What can hang from each mark:
fiku: gabi gatub
bemim: tapi
tapi: bemim gatub tuso
gabi: fiku kofado laneb
tuso: kofado tapi tonem
tonem: gabi tuso
gatub: kofado tapi
kofado: gatub tuso

Each row was made from one small tree. The marks that hang from a mark follow it in brackets, in alphabetical order. Every link used is in the known rows. Write each row's tree.
Known rows:
tonem[gabi[kofado]]: [ -5.5  -2.7   5.3 -23.9  52.2 -15.3 -34.1 -11.5 -18.5   0.6   9.9   0.8
  14.0   3.8  26.0   5.0   3.8 -19.1  -6.2  -3.2  -8.0   8.5  -2.7  25.4
  -2.5  -0.5  11.3]
bemim[tapi[tuso[kofado tonem[gabi[laneb]]]]]: [ -9.3  -2.5   8.1  11.2  -2.4   3.1  51.2  19.9   7.0  -0.7  -2.0  -2.7
  20.0 -11.5   5.4 -21.6 -12.0  21.6 -10.9   7.5   4.6 -11.5   2.1 -10.7
  -9.2  -2.0   0.7]
tapi[bemim gatub[kofado] tuso[tonem[gabi[fiku]]]]: [-18.5  -4.5 -10.0  31.2 -29.8  -1.7  25.2 -15.4  12.5   7.9  -1.3   2.2
  -3.5  -3.0  -3.3   2.5  32.7   1.0  -9.6   2.8  -2.8 -28.0  25.2  30.6
   1.5  -0.4  -7.2]
tonem[gabi[fiku[gatub] laneb] tuso[tapi[bemim]]]: [-19.9   3.2  14.1  -2.0 -27.9   8.0 -23.3   2.7   9.1   7.1  16.7   8.2
  25.1 -13.2  -5.9   5.9  -3.3  18.7  -1.1  -7.1   6.7  -0.4   2.6  26.6
  -2.5  -6.6   7.1]
tapi[bemim gatub tuso[tonem]]: [-21.8   1.9 -20.5  21.4  -1.8   5.6  22.6  -0.4  13.0  -0.3   3.2   5.3
  -5.9  -3.0  12.6  -3.3  23.5  11.1  -0.7   9.0  -8.9 -19.8   4.5  -6.8
 -26.4   6.6  -5.4]
tuso[tapi]: [  0.8   1.8 -10.7 -12.1  40.7  -9.4 -29.7  -1.6  -6.9   0.0   3.0  13.0
  -7.2  -8.5  15.2 -14.4  -9.1  -6.5   6.1   4.3  -6.9  -3.0 -12.5  -4.3
  -6.3  -4.1   4.7]
gabi[fiku kofado[gatub tuso] laneb]: [ -6.0   6.2  -4.3 -23.7   3.4   3.4  29.0  -3.7  -1.8  -4.5  -9.5 -27.6
  -1.8  15.2 -22.3  21.7 -30.7  -0.4  -5.7  -5.1  10.2  20.3   8.1   6.3
 -15.3   3.8   5.9]
gatub[kofado tapi[bemim tuso[tonem]]]: [ 21.8  -5.5 -10.8  27.4  -7.1  -0.6  10.6  -6.2   6.1  -7.5   1.9  19.9
 -22.4   6.3   6.0 -16.8  51.5  -8.8  -3.1   6.5   1.9 -18.3   6.0 -14.0
  32.0   3.2 -11.8]
gabi[laneb]: [ 11.0   2.0 -10.1  -5.4  32.2  -7.6  12.4  -1.0  -7.4  -1.7   0.8   1.6
  13.8   1.6   4.6   2.6   2.8   1.7  -0.6   2.9   3.6   4.5  -3.0   2.3
  -8.3   4.4  11.2]
kofado[gatub tuso[tonem[gabi]]]: [-27.5   4.0  17.3  -7.4 -20.4  14.5 -23.3  24.1   0.8   1.7  -9.2  -8.5
   1.0  14.3 -10.7   8.1  -7.4   4.8  11.7 -11.6 -13.0   7.4 -13.0 -15.7
   3.4  -5.4  -1.0]
gatub[kofado]: [ 20.0  -1.4  -7.8  -7.5  32.7 -20.1 -14.2 -13.5 -16.6  -0.3  -3.7  13.3
  -2.2   0.8   5.9  -0.5  21.3 -22.7   4.7  -0.2  -1.5  -6.6   4.2   8.4
  18.4  -3.3   2.7]
tonem[tuso[kofado[gatub]]]: [-20.6  -3.7  12.7 -44.2  30.3   1.9 -25.3  13.8 -13.2   6.9   5.6   3.2
   5.1 -11.8  -1.5   3.3   5.4   7.2  12.9  -6.3  -8.9   6.4 -14.8  -7.2
 -20.2  -8.3   6.4]
fiku[gabi[kofado[gatub tuso] laneb]]: [ 23.4  13.0   2.5 -23.8   1.6  -2.0  16.8   3.0 -18.4  -3.7 -14.8 -24.5
   4.2  17.5 -15.0  15.5 -10.4  -0.4  -3.1  -8.8  -4.1  23.6   4.1   4.1
 -11.9  12.2   2.0]
gabi[fiku kofado[gatub[tapi]]]: [  5.7 -19.1  -1.1 -31.4  18.4   6.4 -21.6 -21.4  -9.0   0.9  12.2 -12.4
 -13.4   2.6  -3.9   4.0   9.3  -0.8  -4.3  -2.0   4.2  24.0  -2.3  19.6
  -2.2   3.1   5.6]
tuso[kofado tonem]: [  7.1  -3.4   0.9  -1.8  35.4  -3.7  -7.8   6.0   6.2   3.3   0.2   2.9
  -1.3  -8.8  10.8  -6.3 -12.1   5.7   8.2   4.3  -0.4  -6.6 -16.4 -12.3
 -15.4  -6.0   5.7]
bemim[tapi[gatub[kofado] tuso[tonem[gabi]]]]: [-18.5  -9.2   5.6  27.2 -26.3  -4.2  37.0  -3.1  -0.5   3.1  -6.5   8.8
   5.8  -7.7   5.4 -15.0  25.0  -2.3  -5.5   4.6  -8.8 -22.5  18.2   6.2
   9.3  -4.6  -9.5]
bemim[tapi[tuso[kofado[gatub] tonem]]]: [-13.9  -4.7   0.2  -6.5  -6.6  13.2  28.5  16.3   3.9   0.2  -3.2  -6.6
  -6.7 -14.1  -2.7 -20.8 -12.1  25.0   2.5   6.2  -4.3  -5.8  -5.3 -24.5
 -23.3  -3.7  -6.9]
gabi[fiku kofado[gatub tuso[tapi[bemim]]] laneb]: [-19.4  14.4 -10.9  -8.8 -12.9   4.8  29.1  -3.5   9.8  -5.6  -9.3 -19.5
 -20.4   7.6 -21.5   7.8 -38.5   1.0  -8.9   2.3  11.0   6.0   4.3  -8.8
 -16.7   4.1  -0.7]
gatub[kofado[tuso[tonem]] tapi[bemim]]: [ 15.7  -0.8  -0.1  19.0 -21.6   6.8  -5.4   1.1   8.2 -11.2  -5.8  15.9
 -25.2  14.0  -4.5  -7.4  29.6 -16.7   5.1   2.0   5.5 -10.7  -4.3 -35.6
  44.3  -1.2 -11.4]
fiku[gabi[kofado[tuso] laneb]]: [ 36.4  11.8  -3.7 -20.2  24.5 -10.4  16.8  -1.4 -16.7  -8.6 -11.2 -14.9
  13.2  15.7   2.3   9.9  -9.0  -7.7  -7.6  -4.0   2.2  15.7   5.9   8.9
  -5.1  11.0   5.2]
bemim[tapi]: [ -1.1 -10.9  -7.4 -25.2  27.8   1.1  -4.2  -6.4 -12.2  -4.8   7.7   8.4
   9.3 -10.6  14.7 -17.0   4.7   3.3  -0.2   6.7   1.8   2.6  -5.0  -3.7
  -6.9  -1.1   6.9]
tapi[gatub]: [-15.4  -5.3 -11.1  -9.9  26.5  -5.9 -12.2  -7.2 -10.8   4.6   5.7   5.3
   5.9  -8.3  14.3   3.3  10.9  -3.6   4.8   3.6  -9.7  -0.3  -2.7   6.0
 -21.4   3.1   5.3]
gabi[fiku]: [  8.3 -10.2 -14.8 -26.6  35.1  -1.0 -17.9 -15.3  -5.6   1.4   9.3  -1.8
   5.0  -5.0   5.3   0.9   1.8   3.1   0.6   0.8   3.9   4.8   0.4  25.6
 -12.5  -1.7  11.9]
tuso[kofado[gatub] tapi[bemim] tonem[gabi]]: [-33.6   5.0  10.5  10.6 -11.9   7.5 -24.5  17.8  13.1  11.5   0.0   2.0
 -15.0 -14.0  -3.3 -12.1 -16.7  14.9   5.3   1.8 -11.1 -13.6 -21.7 -19.3
 -12.5  -7.0  -4.2]

Which tree is each row?
[  3.7  -8.9   6.0  13.9  -0.7   3.0  21.7  -3.8  15.4   6.9  -0.9 -12.3
  20.5   3.2  -9.8   7.3  -4.0  18.5  -6.0  -1.5   9.9   1.8   0.9  26.4
  -7.2  -3.2  15.4] | tuso[tonem[gabi[fiku laneb]]]
[ 26.7   3.2   6.8  -4.5 -25.5   1.8 -49.5   6.9 -16.2  -8.7   3.9  19.4
  -3.4   6.4   0.2   2.4  13.7 -24.4  12.9  -8.6   1.4   9.0   1.7 -15.3
  50.8  -1.4 -14.0] | fiku[gatub[kofado[tuso] tapi]]
[ 55.0  17.3   4.1   3.8 -38.0  -7.8  -4.9   4.3 -18.7  -3.3 -12.7   0.1
  19.0   8.5 -15.9  14.0   2.6  -7.6   7.0 -11.8   2.2   8.6  16.2   9.2
  29.3   6.5  -8.3] | fiku[gabi[laneb] gatub[kofado[tuso]]]
[ 21.3  -5.8   3.1  15.0 -18.1  13.6 -28.5  10.8   4.4  -4.4  14.8  12.6
   0.2   0.6  12.3  -8.7  19.1  10.0   8.6  -2.0  -2.6   6.9  -5.6  -7.8
  13.5   1.6  -8.2] | fiku[gatub[tapi[tuso[tonem]]]]
[  1.7  -8.6  14.4   3.2 -21.9  10.5 -40.3  -2.2   9.4   9.6  12.8  -4.6
  21.5  -4.0   0.6  11.6  -6.9  17.1   7.2  -9.4   1.0   7.1  -1.2  33.7
  -0.1  -7.7   7.1] | tuso[tonem[gabi[fiku[gatub]]]]
[-29.1   6.4  -3.8  36.4  -4.4  -5.7  54.1  -2.5  12.1   0.7  -0.8  -7.9
   9.8   6.6  11.3   8.5  11.3   3.0 -17.8   6.5  -2.4 -13.3  14.2  10.8
 -22.6   9.9  -0.7] | tapi[bemim gatub tuso[tonem[gabi[kofado laneb]]]]
[-10.3  -5.9  12.8 -20.8 -15.9  12.0   3.0   4.0  -6.3  -2.4   0.3 -20.6
   2.3  16.4 -16.9  12.6  -8.9  -1.1 -10.8  -8.8   6.9  26.6   4.1   8.9
  13.6   4.6   3.7] | tonem[gabi[fiku kofado[gatub[tapi] tuso] laneb]]
[ 18.4 -14.6  22.8  19.9 -25.1   8.2  -6.3 -10.1  12.9   4.5  14.1 -11.4
  16.2   5.5  -3.1  13.2  -6.7  10.3  -8.1  -5.9  15.3  21.3   3.6  29.9
  15.3   0.2   6.6] | tuso[tonem[gabi[fiku[gatub[tapi]] kofado laneb]]]
[-26.2   2.9  -8.1  23.5   2.4   0.4   6.6   1.6  21.8   8.6  -0.4   8.4
 -19.0 -22.4   9.1 -13.8 -16.9   8.7   4.5  14.4  -5.2 -25.3 -15.7 -25.5
 -30.1  -3.7  -5.5] | tuso[kofado tapi[bemim gatub] tonem]
[ 12.2   1.1  -9.1  -7.1  -5.5   0.4 -21.2  -0.8 -10.2 -13.0   0.2  21.1
 -17.3   9.9   2.7  -8.5  35.0 -25.6   2.3   1.4   3.2  -6.1   0.3 -26.3
  45.2   3.2 -10.5] | gatub[kofado[tuso] tapi[bemim]]
[ 11.9   2.4  -0.7   3.6  11.2   0.9  47.3  -6.7  18.1  -7.7 -12.8 -22.2
  -0.8  17.9 -11.8  15.9 -32.4  -1.0  -7.1  -0.2  18.2   8.0   6.5   1.7
 -10.2  -1.3   9.2] | gabi[fiku kofado[tuso[tonem]] laneb]
[-30.5  10.4  -7.0  18.3   0.2  -0.4  14.5  -2.8  19.8  -5.1  -8.4  -0.1
 -26.6   3.8   9.3   0.9 -25.3 -12.4  -0.1   8.6  -4.3 -14.0  -5.5 -28.3
 -18.6  -0.7  -7.0] | gabi[kofado[tuso[tapi[bemim gatub] tonem]]]
[ 19.2  -0.5  -5.8  -3.1  -8.5   3.8  -5.2  -7.8   0.2   3.1  10.5  -7.0
  24.3  -6.1  -8.1  13.8 -13.2  15.9   2.0  -3.5  13.6  13.8   6.1  26.8
  -9.0   2.5   9.0] | gabi[fiku[gatub] laneb]
[  7.5  18.4  24.1  42.5 -53.7  -4.5  -2.8  20.8  10.5   0.8 -17.4   7.1
   3.9   7.5 -16.9   5.8 -27.9 -11.1   8.7  -9.6   0.8  -7.7   3.0 -14.2
  38.7 -10.8 -10.5] | fiku[gatub[kofado[tuso[tapi tonem[gabi[laneb]]]]]]
[ -7.5  -1.9   6.2  -5.0  10.7   6.0  -6.4  11.2   4.1   7.8  -3.2  -7.5
  -8.1  -6.8  -6.1   0.6 -12.5  13.9  12.0  -0.3  -5.4   1.6 -17.9 -18.2
 -19.8  -5.1   1.3] | tuso[kofado[gatub] tonem]
[ 35.9 -12.5   5.0 -30.2  16.5   1.6 -32.4 -14.7 -25.0   1.7   7.3  -8.9
  -6.8   5.5   3.6  -0.9  28.1  -0.1  -2.1  -6.2 -10.3  27.8  -5.9  18.8
   0.5  11.9   1.1] | fiku[gabi[kofado[gatub[tapi]]]]
[ -8.1  -6.2 -14.9   1.7  -2.9  -9.6  36.2 -11.4 -15.2  -3.0  -2.9  11.9
  -0.2 -12.4   8.9 -16.3  24.1  -9.9  -5.2   8.9  -5.9 -18.1  23.0   2.7
   2.0   1.3 -10.1] | bemim[tapi[gatub[kofado] tuso]]
[-10.1   2.3  -7.8  43.9 -16.1 -10.1  17.8 -14.7  17.6   5.7 -10.4  15.4
 -26.9  -8.9  -1.2  -7.9  11.1 -10.4   4.4   9.6  -5.8 -29.3   1.3 -12.7
   2.8  -4.8  -8.7] | tuso[tapi[bemim gatub[kofado]] tonem]
[-24.5  -1.1  20.6 -33.1  41.5  -9.9 -44.8  16.6  -9.4   8.1   9.3  19.1
  11.3 -18.6  18.8 -13.9  -7.1  -2.5   6.4  -3.4 -13.4  -8.6 -16.8  -0.4
  -6.0 -15.5   6.8] | tonem[gabi tuso[kofado tapi]]
[-29.2  15.7 -11.1 -17.4 -11.6  10.0 -26.2  16.8  -1.5  -5.2  -5.4   3.3
 -22.3   2.7  -6.9  -6.6 -14.9  -1.0   8.8  -0.3  -9.9  -2.1 -13.1 -34.6
  -5.4   0.5  -7.3] | kofado[gatub tuso[tapi[bemim]]]
[ 12.1  12.8  -4.9   1.4   4.2 -11.8  26.5  -1.8  -7.5  -1.2 -14.2 -11.2
  -0.1   4.0   0.2   3.6 -24.3  -7.5  -6.4   1.6  -6.3   5.3   7.0   1.2
 -19.6   9.7  -2.4] | fiku[gabi[kofado[tuso[tapi[gatub]]] laneb]]
[ 27.4  -3.5  -4.4  -5.1 -10.1  -7.3 -32.4 -20.4  -8.7   4.4   6.7   4.8
   8.6  -7.1  -5.7  11.2   4.9  -8.5   7.4  -6.5   7.2   2.3  15.3  34.8
  17.7  -5.3   0.2] | gabi[fiku[gatub[kofado]]]
[ 20.9  -2.5  -1.2 -12.6   7.6  -4.9 -26.6   2.6 -16.5 -10.9  -2.8  17.7
 -13.0  10.3   2.0  -6.7  23.5 -29.4   6.1  -2.2   0.1   1.6  -0.5 -20.5
  45.7  -1.2  -7.7] | gatub[kofado[tuso] tapi]
[ -0.3  -2.7  -3.0  -2.4   4.5   4.0  13.4  -9.9  -4.8  -4.8   7.6  -6.2
  -9.2   7.7  -3.6   4.0  19.5   0.4 -10.0   4.0   6.7  17.2  -6.1  -9.2
   1.2  14.6   2.6] | gabi[kofado[gatub[tapi[bemim]]] laneb]
[  6.3  -4.9  10.5  18.1   4.1   3.1  19.6  24.2   6.1   1.1   4.2   4.6
   9.1  -1.9   9.0 -15.7  10.0  13.2  -7.9   3.2   0.6  -5.1  -6.7 -13.5
   9.1   2.2  -1.8] | gatub[tapi[tuso[kofado tonem[gabi[laneb]]]]]
[-21.5  -7.5   5.7  35.5 -19.9   1.3  31.8  -3.5  24.9  14.4  -4.3  -9.5
   6.0  -8.8 -10.9   0.7 -20.9  19.3  -5.1   3.9   1.1  -9.7   1.3  17.6
 -21.2  -4.9   7.3] | tuso[tapi[gatub] tonem[gabi[fiku laneb]]]
[ -1.5  17.9  -9.3   1.7 -21.1   2.8   2.0  -4.7  11.7  -7.9   2.2  -8.8
  -2.3   1.8  -6.0  10.7 -45.7  -3.1  -6.0   0.7  16.9   5.3   7.8   0.3
  -5.4   2.3  -2.7] | gabi[fiku[gatub] kofado[tuso[tapi[bemim]]] laneb]
